What can hang from each mark
sopo: beba
vabu: beba
beba: sifu vabu
tegum: doko
sifu: bugir
bugir: doko sifu vadav zoto
zoto: bugir siku
siku: zoto

Every row comes from one small tree of marks. The marks that hang from a mark follow it in brackets, in alphabetical order. Every link used is in the known rows. Which tree was each row made from?
Known rows
sifu[bugir]: [-15.8 -15.1  18.1  -0.4   0.5  12.7  -2.6  -5.1  26.6  10.4   1.7   9.0
  17.4  -8.8   3.7  -4.5  -6.3  12.5  32.4]
bugir[vadav]: [ -8.0   6.8  -7.5 -14.7   8.9  -6.4   0.9  -5.4   7.6  22.8   8.0   6.2
  -2.0   1.8  15.5   7.9  -9.4  15.9  34.1]
vabu[beba[sifu[bugir]]]: [ -8.9   6.4  42.1  14.2   4.2  21.6 -13.5  -4.6  41.5   6.1   6.0  12.3
   5.0  -6.2  -9.0 -15.5 -30.9   0.3  28.2]
sifu[bugir[vadav zoto[siku]]]: [-11.7  -8.5  -3.2  -9.9  27.2  -8.5  18.8  19.9  21.2  29.0  27.7 -11.0
   9.0  12.2  30.7  -4.9  -3.7   4.3  11.2]
vabu[beba[sifu[bugir[doko vadav zoto[siku]]]]]: [  8.1  17.6   4.9  -2.0  25.3  -8.8   0.9  38.0  23.5  10.7  19.4  -8.1
  -5.4  25.3  20.1  -6.3 -15.0 -10.4   6.0]
bugir[sifu]: [ 14.5  11.5  -4.1  -5.0   0.1  12.1   0.4 -22.2   5.9  13.0   7.8  15.3
   4.9  -7.1   1.8  -0.6 -10.7  16.2  31.1]
bugir[doko zoto]: [ 24.8   7.8 -18.6 -20.2 -14.7 -10.2 -13.4 -19.6 -30.0  -4.4 -18.1  -8.3
   6.8   3.5  11.8  24.9  20.7  12.5  28.3]
beba[vabu]: [  6.0   3.3  22.7  -3.7  -6.3  17.9  -8.9 -20.9  -3.3  25.9   3.9   1.7
  -3.3 -11.6  11.7   0.4 -11.1  26.2  35.9]
beba[sifu[bugir[doko vadav zoto[siku]]] vabu]: [ 22.2  15.0  -3.1  -6.3  27.2   6.2  11.0  38.3   5.4  28.5  26.4  -8.1
  -8.0  16.8  51.1  -2.4 -13.9 -10.1   5.7]
sifu[bugir[doko vadav zoto]]: [ 10.0  -0.2 -22.3 -17.1  23.2  -0.8   2.7  25.9  -1.3   8.4  -5.5  -5.4
   8.3  28.6  23.8  23.4  14.6  -4.8  16.9]
beba[sifu[bugir[vadav zoto]] vabu]: [ 15.1  14.7  10.3  -0.2  35.7  33.5   9.1   6.9   7.9  36.3  20.2  -3.0
  -2.3  10.2  38.4   4.8 -23.3 -11.8  12.7]
sopo[beba[sifu[bugir[doko]] vabu]]: [ 16.0   6.8  30.9   7.8 -20.1  31.5  -5.1  31.8   8.5   4.1  14.5  13.8
   2.9  -0.6   7.0  -2.9 -29.0 -10.3  46.7]
sopo[beba[sifu]]: [  1.4  14.4  23.1   1.1 -34.4   6.7  -3.6 -17.0   4.0   2.3  19.6  16.0
   5.4 -23.0  -3.8  -5.5 -34.2  -0.4  56.7]
siku[zoto[bugir[doko sifu vadav]]]: [ 16.5   2.7 -32.0 -11.4  23.1   3.7  12.2  -4.5 -17.8  13.3   1.9  13.6
  13.9  28.9  10.3  25.4   5.1   0.7  12.1]
zoto[bugir[vadav] siku]: [-33.4 -12.5   2.7  -5.9   4.6 -33.6  28.5   9.9  20.7  27.6  41.9   9.1
   5.1  -1.7  21.1 -19.4 -16.2  17.7  19.0]
tegum[doko]: [ -5.6   3.7   5.7 -34.3  -7.5   1.8 -20.2 -17.3  -1.1  -3.0 -17.5  18.8
  26.9  -5.9  -9.3   3.8  -7.0  26.7  40.9]
vabu[beba[sifu[bugir[doko vadav zoto]]]]: [ 15.6  21.4   1.6  -2.4  27.4   8.5  -8.1  26.5  13.9   5.7  -2.2  -2.6
  -3.2  31.3  10.3  11.3 -10.6 -17.0  13.0]

Write each row's tree
[ -1.8   6.8 -12.6 -17.5  13.3 -22.0  13.1  -4.2  -3.2  29.1  25.4 -13.8
  -1.3   4.9  30.3   1.6  -2.1  14.1  16.9]
bugir[vadav zoto[siku]]
[-19.5  -8.8 -13.4 -13.3  -1.1 -43.2  20.9  29.0   7.8  13.9  27.7   9.4
   2.2   8.3  22.4  -9.3  -2.6  14.0  17.7]
zoto[bugir[doko vadav] siku]
[  0.8  11.3  19.1   3.4  30.3  32.0   6.9  17.9  28.4  37.5  21.5  12.9
  -6.2   2.5  33.4  -6.6 -34.8  -5.5  22.1]
beba[sifu[bugir[vadav]] vabu]
[-10.9  -8.9   6.0   2.6  -3.9 -14.0  28.2  -8.1  17.5  16.6  42.3  20.4
  11.8 -11.7   8.2 -27.0 -17.2  19.0  15.1]
zoto[bugir[sifu] siku]
[ 32.3  22.8 -41.0 -22.1  20.1 -17.5  14.8  20.4 -12.5  17.4  19.8  -3.5
  -5.9  24.9  31.2   9.7   5.5   5.0   8.8]
bugir[doko sifu vadav zoto[siku]]
[ 17.7  18.0 -24.4 -15.1  26.8  -7.4  21.7   1.6  -0.1  31.5  33.7  -4.2
  -3.4  13.9  28.2  -1.0  -8.0   8.8   9.8]
bugir[sifu vadav zoto[siku]]
[ 13.8  -7.4  -8.3 -10.9  -1.1   3.4  -7.5   3.3  -6.1  -3.6 -13.9  -5.8
  17.9  10.3  11.6  18.4  19.6   2.4  23.4]
sifu[bugir[doko zoto]]
[ -2.9   6.2  36.2  10.1   7.7   5.4  -1.5  -2.2  30.9  12.3  23.9  -8.2
   5.7  -4.5   7.1 -22.3 -24.7  -0.6  11.1]
vabu[beba[sifu[bugir[zoto[siku]]]]]
[  3.2  -4.3 -20.5 -16.0  21.1 -18.2  12.3  40.4   8.0  14.7  14.3 -10.9
   6.1  23.7  32.8   5.3  10.0   0.7  10.1]
sifu[bugir[doko vadav zoto[siku]]]
[ 12.7  17.7  39.0   5.8 -28.2  26.3  -4.1 -10.3  -2.8  17.5  26.1  11.2
  -4.4 -18.9   4.9  -8.0 -41.3   3.1  53.8]
sopo[beba[sifu vabu]]
[  8.0   6.1 -28.9 -10.7  15.1 -12.0  20.5  20.6   1.1  10.2  16.9  23.9
   3.0  23.0  10.2   6.6  -4.0   2.8  18.0]
zoto[bugir[doko sifu vadav]]
[ -5.5  -3.8 -13.9 -13.0  17.6  -2.0  -0.6  37.3  19.9  10.0  -3.8   9.7
   4.9  21.4  17.8  12.0   3.8   1.7  27.3]
sifu[bugir[doko vadav]]
[ 19.3   8.3  16.7   3.9   0.1  26.7  -9.7  14.4  11.3  11.2   0.2  12.4
  -0.1  -4.2  24.1  -0.8 -15.6  -2.2  27.9]
beba[sifu[bugir[doko]] vabu]
[ 25.2  22.0 -27.8 -16.1  27.9  10.0  12.6 -11.3 -10.3  26.0  13.6   1.0
  -1.8  19.7  18.3  15.9  -4.2   2.7  17.5]
bugir[sifu vadav zoto]
[ -5.0  -5.1  -6.4 -10.2  29.0   9.1   9.1   6.8  10.8  23.0   8.6  -5.9
  11.7  17.7  20.7  12.7   1.2  -1.3  18.0]
sifu[bugir[vadav zoto]]
[  0.6  18.2  11.6   1.5  20.2   7.0 -11.2  36.6  34.2   5.9   0.2  11.6
  -6.7  22.4   5.3   0.6 -21.8  -9.8  21.9]
vabu[beba[sifu[bugir[doko vadav]]]]
[ 11.2  -0.3 -13.6  -5.0  -9.4  -6.7  11.0  -1.5  -3.8  -3.2   8.6  24.6
  11.9   4.8  -1.2   0.0   0.4   9.9  22.5]
zoto[bugir[doko sifu]]
[  4.8  10.2  33.2  10.5   9.3  23.2 -11.5 -15.1  21.0   5.6   3.1  -2.5
   8.1   0.9  -3.4  -4.0 -20.0  -6.5  19.2]
vabu[beba[sifu[bugir[zoto]]]]
[ 35.7  15.2 -26.5 -16.0  -2.7 -13.3   5.0  -2.7 -17.5   4.3  10.7  -4.1
   2.2   7.6  19.7   4.5  10.2  11.9  13.8]
bugir[doko sifu zoto[siku]]
[ 20.5  -4.1 -17.5  -5.0  -0.4   9.7   2.3 -26.4 -22.9  -1.2  -8.4  13.1
  23.1  10.2  -1.1  20.2   9.7   7.2  16.5]
siku[zoto[bugir[doko sifu]]]
[ -0.8   3.0 -24.6 -10.3  12.3 -29.1  30.5  33.3   9.8  17.0  36.0  19.4
  -0.5  18.0  21.3 -11.7  -8.5   8.3  10.1]
zoto[bugir[doko sifu vadav] siku]
